What can hang from each mark
lufa: nurug voki
gomabep: livar nurug
nurug: gomabep lufa pidigo
voki: fodu lufa pidigo
livar: gomabep
timas: pidigo
pidigo: nurug voki

Every row comes from one small tree of marks. The marks that hang from a mark follow it in brackets, in alphabetical order. Every link used is in the known rows. Which tree was each row made from?
Known rows
gomabep[nurug[lufa pidigo]]: [ 2.95 -1.43 -4.04  0.93 -3.97  0.40 -1.07 -0.25 -2.28 -1.09  0.08 -2.05
  1.85 -1.37  1.65 -1.28  0.16 -1.40 -1.11  0.41  1.91]
nurug[gomabep[livar] lufa[voki] pidigo]: [-1.29  3.84 -3.18  2.45  1.85  1.63  0.24 -0.42  0.10 -5.66 -0.15  1.19
 -0.57  0.93  0.73  2.67 -0.73 -0.15 -0.84  0.02  2.72]
pidigo[nurug voki[fodu lufa]]: [-1.26 -1.55  1.32 -2.34 -0.37 -1.30  0.84 -1.96 -1.39  2.25  1.13  0.80
 -0.65  0.31  0.06 -1.49  0.12  0.16  0.35 -2.15 -3.16]
nurug[lufa[voki[pidigo]]]: [-0.79 -0.53  0.65  2.97 -0.12  1.78 -3.09 -1.05 -0.31 -1.34 -0.45 -2.76
  1.22  1.41 -1.72 -0.01  1.10 -1.17  1.44  0.27 -0.35]
livar[gomabep[nurug[pidigo]]]: [ 1.55 -3.77  0.37  0.68 -3.36  0.85 -1.94  0.05  0.79  1.24 -1.69 -2.07
 -0.91 -1.49 -0.34 -0.82  0.77 -0.29  0.58  0.00  2.27]
nurug[gomabep[livar] lufa pidigo]: [ 0.79  2.77 -1.73  1.20 -0.51  0.41  0.76  0.72 -0.30 -4.26 -0.19  1.07
  0.29  1.30  2.14  2.38  0.07 -1.16 -1.71  0.52  3.47]
lufa[nurug]: [ 2.22 -1.37  0.60 -1.30  0.63 -3.10 -2.59  2.28 -2.39  5.31  1.06 -2.02
  0.71  1.21  0.23 -2.09  2.52  3.16 -0.37  2.46 -0.59]
pidigo[nurug]: [ 2.31 -1.04  2.74 -0.49 -1.52 -0.43 -0.40  0.30 -0.85  3.13  1.15 -1.70
  0.46 -1.32  0.72  0.26  2.42  2.00 -0.99  0.58 -1.30]
nurug[gomabep lufa pidigo[voki]]: [-1.19  0.52 -0.59  0.16 -1.69  1.83  3.02 -0.06  0.00 -2.03 -1.02 -1.08
 -0.35 -0.75 -3.27 -0.83 -0.30 -1.15  1.04 -0.73  0.71]
nurug[gomabep lufa pidigo]: [ 0.06  0.64  0.01  0.52 -2.81  0.30  1.41 -0.31  0.18 -3.11 -0.14 -1.66
  1.91 -0.21 -1.06 -0.73  0.52 -0.70 -0.20  0.69  2.26]
pidigo[nurug voki]: [ 0.69 -0.75  2.68 -1.17 -0.22  1.21  1.32  0.32 -0.47  3.87  0.38 -1.25
 -1.54 -1.79 -1.51  0.50  2.14  1.72  0.30 -0.94 -3.23]
nurug[gomabep lufa[voki[fodu pidigo]]]: [-2.09  0.04  0.67  0.22 -0.51  0.93 -0.78 -4.14  1.55 -3.11  0.02 -0.02
  2.08  2.22 -2.84 -0.53 -1.75 -1.90  2.96  0.59  0.29]
nurug[gomabep[livar] lufa]: [ 2.21  3.60  1.38 -0.26  2.15 -0.03 -1.18  1.20 -0.05 -3.32 -0.54  1.50
 -0.18  2.05  3.48  2.49 -1.50  0.36  0.45  0.56  2.66]
nurug[gomabep[livar] lufa pidigo[voki]]: [-0.56  3.20 -2.12  0.48  0.73  2.05  2.21  0.77 -0.34 -3.66 -0.81  1.49
 -1.63  0.50  0.51  2.57 -0.17 -1.69 -0.26 -1.12  1.80]
pidigo[nurug[lufa] voki]: [ 1.22 -0.18  0.44 -1.34 -0.61  1.32  2.04  0.04 -1.92  0.63  0.93 -1.76
 -0.91 -2.01  0.39 -1.52  0.25  0.79  0.24 -0.46 -2.76]
livar[gomabep[nurug]]: [ 2.68 -2.72  3.38  0.16 -0.88  0.40 -3.53  0.81  0.65  2.72 -1.59 -1.43
 -1.22 -0.59  0.85 -1.39 -0.69  1.49  2.44 -0.11  1.64]
pidigo[voki]: [ 0.11 -0.45  3.93 -0.39  0.88  1.39 -1.83  2.10 -0.72  4.68 -1.36 -1.00
 -2.56  0.71 -2.99  0.54  3.15  0.82  1.76 -0.77 -1.18]
lufa[nurug[gomabep]]: [ 2.07 -0.33  0.79 -1.40  0.90 -3.07 -0.07  1.24  0.13  3.48  0.92 -0.08
  2.08  0.46 -0.76 -1.80 -0.27  4.12  0.31  2.40 -0.63]
nurug[gomabep lufa[voki] pidigo]: [-1.48  1.37 -1.09  2.19 -0.71  1.61  0.71 -0.87  0.98 -4.08 -0.20 -1.33
  0.95 -0.94 -2.88 -1.12 -0.48  0.40  0.38  0.15  1.26]
pidigo[nurug[gomabep lufa] voki[fodu]]: [-0.30  0.48  1.38 -3.42 -0.66  0.04  4.07 -3.50 -0.01 -1.41  1.14  1.02
 -0.47 -0.98 -1.32 -1.91 -2.77  0.08  1.37 -0.64 -1.88]
timas[pidigo[voki[lufa]]]: [-2.74 -1.25  3.65  0.22  1.96 -0.51 -0.64  4.47  1.19  2.46 -2.35 -0.75
 -0.81 -0.58 -0.69 -3.84  0.85 -0.95  0.39 -0.32 -1.27]
lufa[voki]: [-0.39  0.76  2.80  1.15  2.21  1.28 -3.76  1.02 -0.20  2.85 -0.70 -1.03
 -1.34  1.16 -2.65  0.26  2.76  2.17  1.23 -0.24 -0.36]
lufa[voki[pidigo[nurug[gomabep]]]]: [-0.87 -0.80  1.40  1.57 -0.42  1.22  0.98 -3.64  3.38  0.04  1.80 -0.98
  3.03 -1.89 -2.87  1.93 -0.38  1.07  0.21  0.13 -2.16]
gomabep[nurug[lufa pidigo[voki[fodu]]]]: [ 0.15 -1.82 -4.75 -1.47 -3.98  1.02  0.47 -2.50 -2.32 -0.39 -0.10  0.07
 -1.27 -0.15 -1.50 -2.45 -0.06 -3.75  0.67 -0.54  0.61]

Which tree is each row?
[ 2.63  2.66 -3.89  1.71  3.33  0.64 -3.81  0.58 -2.01 -2.31  0.16  1.42
 -1.10  0.12  4.72  1.53 -2.20  0.93 -0.11 -0.22  1.19] -> gomabep[livar nurug[lufa[voki]]]
[ 0.08  0.18  0.23  1.28  0.67 -2.15  0.43 -1.68  1.76 -2.71  1.86  2.17
  4.00  0.01  4.54  4.78 -2.72 -0.71 -1.62 -1.02 -0.54] -> voki[lufa pidigo[nurug[gomabep[livar]]]]
[-0.91  2.14 -0.29  0.53  1.05  1.49  1.32  1.44  0.80 -0.36 -1.29  2.20
 -2.32  0.75 -1.78  4.63  1.59 -1.39 -0.80 -0.98  1.49] -> nurug[gomabep[livar] pidigo[voki]]
[ 3.83 -2.66  1.80 -0.12 -0.93  0.55 -2.41  0.28 -0.63 -1.02 -1.45 -1.88
 -0.62 -0.82  2.74 -3.19 -2.75  0.95  2.80  0.23  2.01] -> livar[gomabep[nurug[lufa]]]
[ 1.68 -1.05  0.32  1.16  1.32  1.94 -2.77 -0.08  0.41 -2.13 -1.20 -2.13
 -1.11 -1.19  0.71 -3.16 -3.63  2.42  3.37 -0.55  0.94] -> livar[gomabep[nurug[lufa[voki]]]]
[ 0.31  2.31 -0.07  0.85 -0.13  0.42 -0.52  1.31  0.59 -0.96 -0.96  1.83
 -0.41  1.73  0.48  4.48  1.82 -0.64 -1.47  0.75  3.06] -> nurug[gomabep[livar] pidigo]
[-1.84  1.05  0.40  0.52  1.44  0.67  3.77 -0.22  3.79 -3.53  0.65 -1.77
  1.12 -3.63  0.12 -4.27 -2.97  1.30 -0.72  2.14 -1.19] -> timas[pidigo[nurug[gomabep lufa[voki]]]]
[-2.31  2.00 -0.36 -1.44 -0.11  1.08  1.17 -1.27  0.39 -0.41 -1.04  3.96
 -3.23  2.99 -2.54  3.67  1.38 -2.38  0.49 -0.52  1.81] -> nurug[gomabep[livar] pidigo[voki[fodu]]]
[-3.30 -2.48  1.71 -1.86 -0.15 -1.15  2.39  0.06  1.08  1.67 -0.26  0.01
 -1.04 -0.87  0.06 -5.07  0.00 -1.90 -0.28 -0.05 -2.98] -> timas[pidigo[nurug voki[fodu lufa]]]
[ 1.11 -1.88 -2.76  0.31 -2.77  1.52 -0.54  0.62 -0.97  3.22 -0.56 -0.40
 -0.75 -2.15 -1.95  0.55  1.67 -1.47 -0.28 -0.97 -0.12] -> gomabep[nurug[pidigo[voki]]]
[ 1.39  0.98 -0.90  1.06 -0.50 -0.18  1.49 -1.73  1.08 -4.01  1.86  0.62
  2.80 -0.03  4.40  3.80 -2.44 -1.52 -1.32  0.82  0.08] -> voki[pidigo[nurug[gomabep[livar] lufa]]]
[ 0.35 -1.45  1.72 -0.26 -1.31 -0.32  1.96  2.16  0.52 -1.22  0.47 -3.16
  1.09 -2.61  2.44 -4.70  0.49 -0.57 -1.69  2.67 -0.73] -> timas[pidigo[nurug[lufa]]]
[-1.11 -2.35 -3.90 -1.38 -2.60 -1.16 -0.75 -2.26 -1.87  1.17 -0.02  1.45
  0.02 -0.06 -0.90 -1.41 -0.29 -2.79 -0.13 -2.19 -0.41] -> gomabep[nurug[pidigo[voki[fodu lufa]]]]
[-0.54 -0.23 -0.96  0.60 -1.98  1.86  0.78  0.79 -2.17 -0.16 -1.08 -2.42
 -1.50  0.06 -2.32 -1.24  2.73 -1.66  0.30 -0.47 -0.16] -> nurug[lufa pidigo[voki]]
[-2.02  2.66 -0.85  1.27  1.69  0.17  0.99  1.23 -0.03 -1.44 -0.96  2.72
 -0.67  0.64  0.52  3.51 -0.70 -1.22 -0.52 -2.70  0.90] -> nurug[gomabep[livar] pidigo[voki[lufa]]]
[-1.30 -2.05  2.62 -1.10  0.33  1.24  2.28  2.32  1.94  3.48 -0.77 -2.15
 -1.99 -3.09 -1.35 -2.90  1.92  0.03 -0.88  1.33 -2.88] -> timas[pidigo[nurug voki]]
[-3.05 -1.80  4.44 -2.52  0.20  1.03 -0.67  1.87  1.14  3.87 -2.76  0.12
 -3.62  1.82 -3.79 -3.46  3.23 -2.29  1.32  1.78 -0.24] -> timas[pidigo[voki[fodu]]]
[ 4.79  1.68 -2.82  0.36  1.32 -0.37 -3.34  1.31 -2.21 -1.57  0.16  1.56
 -0.30  0.56  6.11  1.64 -1.49 -0.60 -0.29  0.73  2.30] -> gomabep[livar nurug[lufa]]
[-0.77  1.34 -2.79  1.91  3.67 -1.41 -2.10 -0.66  1.51  0.25  1.22  1.84
  1.56  2.09 -0.55  3.02 -0.80  2.23 -0.93  1.58 -0.52] -> lufa[nurug[gomabep[livar]] voki[pidigo]]
[-1.16 -0.72 -2.73 -1.34 -0.58 -0.94  2.81  0.53  0.08  2.98  0.68 -0.43
  0.32 -0.67 -4.31 -1.61  0.95  1.78 -1.11  0.63 -0.67] -> lufa[nurug[gomabep pidigo[voki]]]
[ 2.09  2.01 -0.79 -1.15  3.02 -3.31 -0.95  2.60 -0.34  1.79  1.55  2.68
  0.63  2.20  2.64  1.92 -0.16  3.44 -1.53  1.94  0.77] -> lufa[nurug[gomabep[livar]]]
[-0.03  1.20 -4.44  0.79  1.36 -4.27  0.56  1.12 -1.07 -1.17  1.88  2.01
  2.63  1.13  2.96  1.19 -1.02  1.36 -3.34  0.28  1.88] -> voki[lufa[nurug[gomabep[livar] pidigo]]]
[-0.47 -1.29  1.32 -0.60  0.69 -0.66  0.84  0.14 -1.14  2.29  1.08 -0.54
 -0.16 -1.68  0.57 -0.49 -0.62  1.90 -0.09 -2.35 -3.35] -> pidigo[nurug voki[lufa]]
[ 0.18 -2.32 -0.69 -0.22  0.23 -4.36 -0.87 -1.10  0.90  1.50  1.69 -0.89
  5.52  1.21  0.43 -0.82 -2.06  1.42 -0.33  0.62 -1.28] -> voki[lufa[nurug[gomabep]] pidigo]
[-3.80 -1.49  3.19 -1.73  0.85 -0.72 -0.99  1.86  1.05  1.84 -2.51  0.21
 -2.19  1.59 -1.55 -4.49  0.85 -2.33  1.13  0.07 -1.15] -> timas[pidigo[voki[fodu lufa]]]
[-1.85 -2.45 -3.02 -2.53 -1.80 -1.04  0.61 -0.91 -2.57  4.52  0.43 -0.37
 -1.81  2.43 -4.67 -2.47  3.91 -0.50 -0.75  1.24 -1.17] -> lufa[nurug[pidigo[voki[fodu]]]]
[-0.34  2.30  0.63 -0.72  3.36 -0.51  2.82  0.33  0.72 -1.05  1.08  3.36
 -0.12 -0.99  3.42  3.32 -2.94  1.68 -0.63 -2.83 -1.52] -> pidigo[nurug[gomabep[livar]] voki[lufa]]
[-1.47 -2.45  2.93 -0.22 -2.52 -1.71 -3.93 -2.34 -0.49  1.65 -0.71 -0.25
  2.44  3.70 -0.30  0.14  1.30 -2.85  1.27  0.03 -0.50] -> voki[fodu lufa pidigo]
[-0.94  1.39 -0.26  2.50  1.94  1.23  0.11 -2.16  2.95 -1.49  1.69  1.78
  1.34 -0.31  0.31  5.48 -1.30  0.48 -0.91 -0.40 -1.03] -> lufa[voki[pidigo[nurug[gomabep[livar]]]]]
[ 2.43  2.73 -0.01 -0.69  0.67 -0.73  1.83 -0.44  0.14 -4.16  1.74  1.24
  1.06 -0.63  4.80  2.43 -2.50  1.03 -0.92  0.54  0.89] -> pidigo[nurug[gomabep[livar] lufa]]
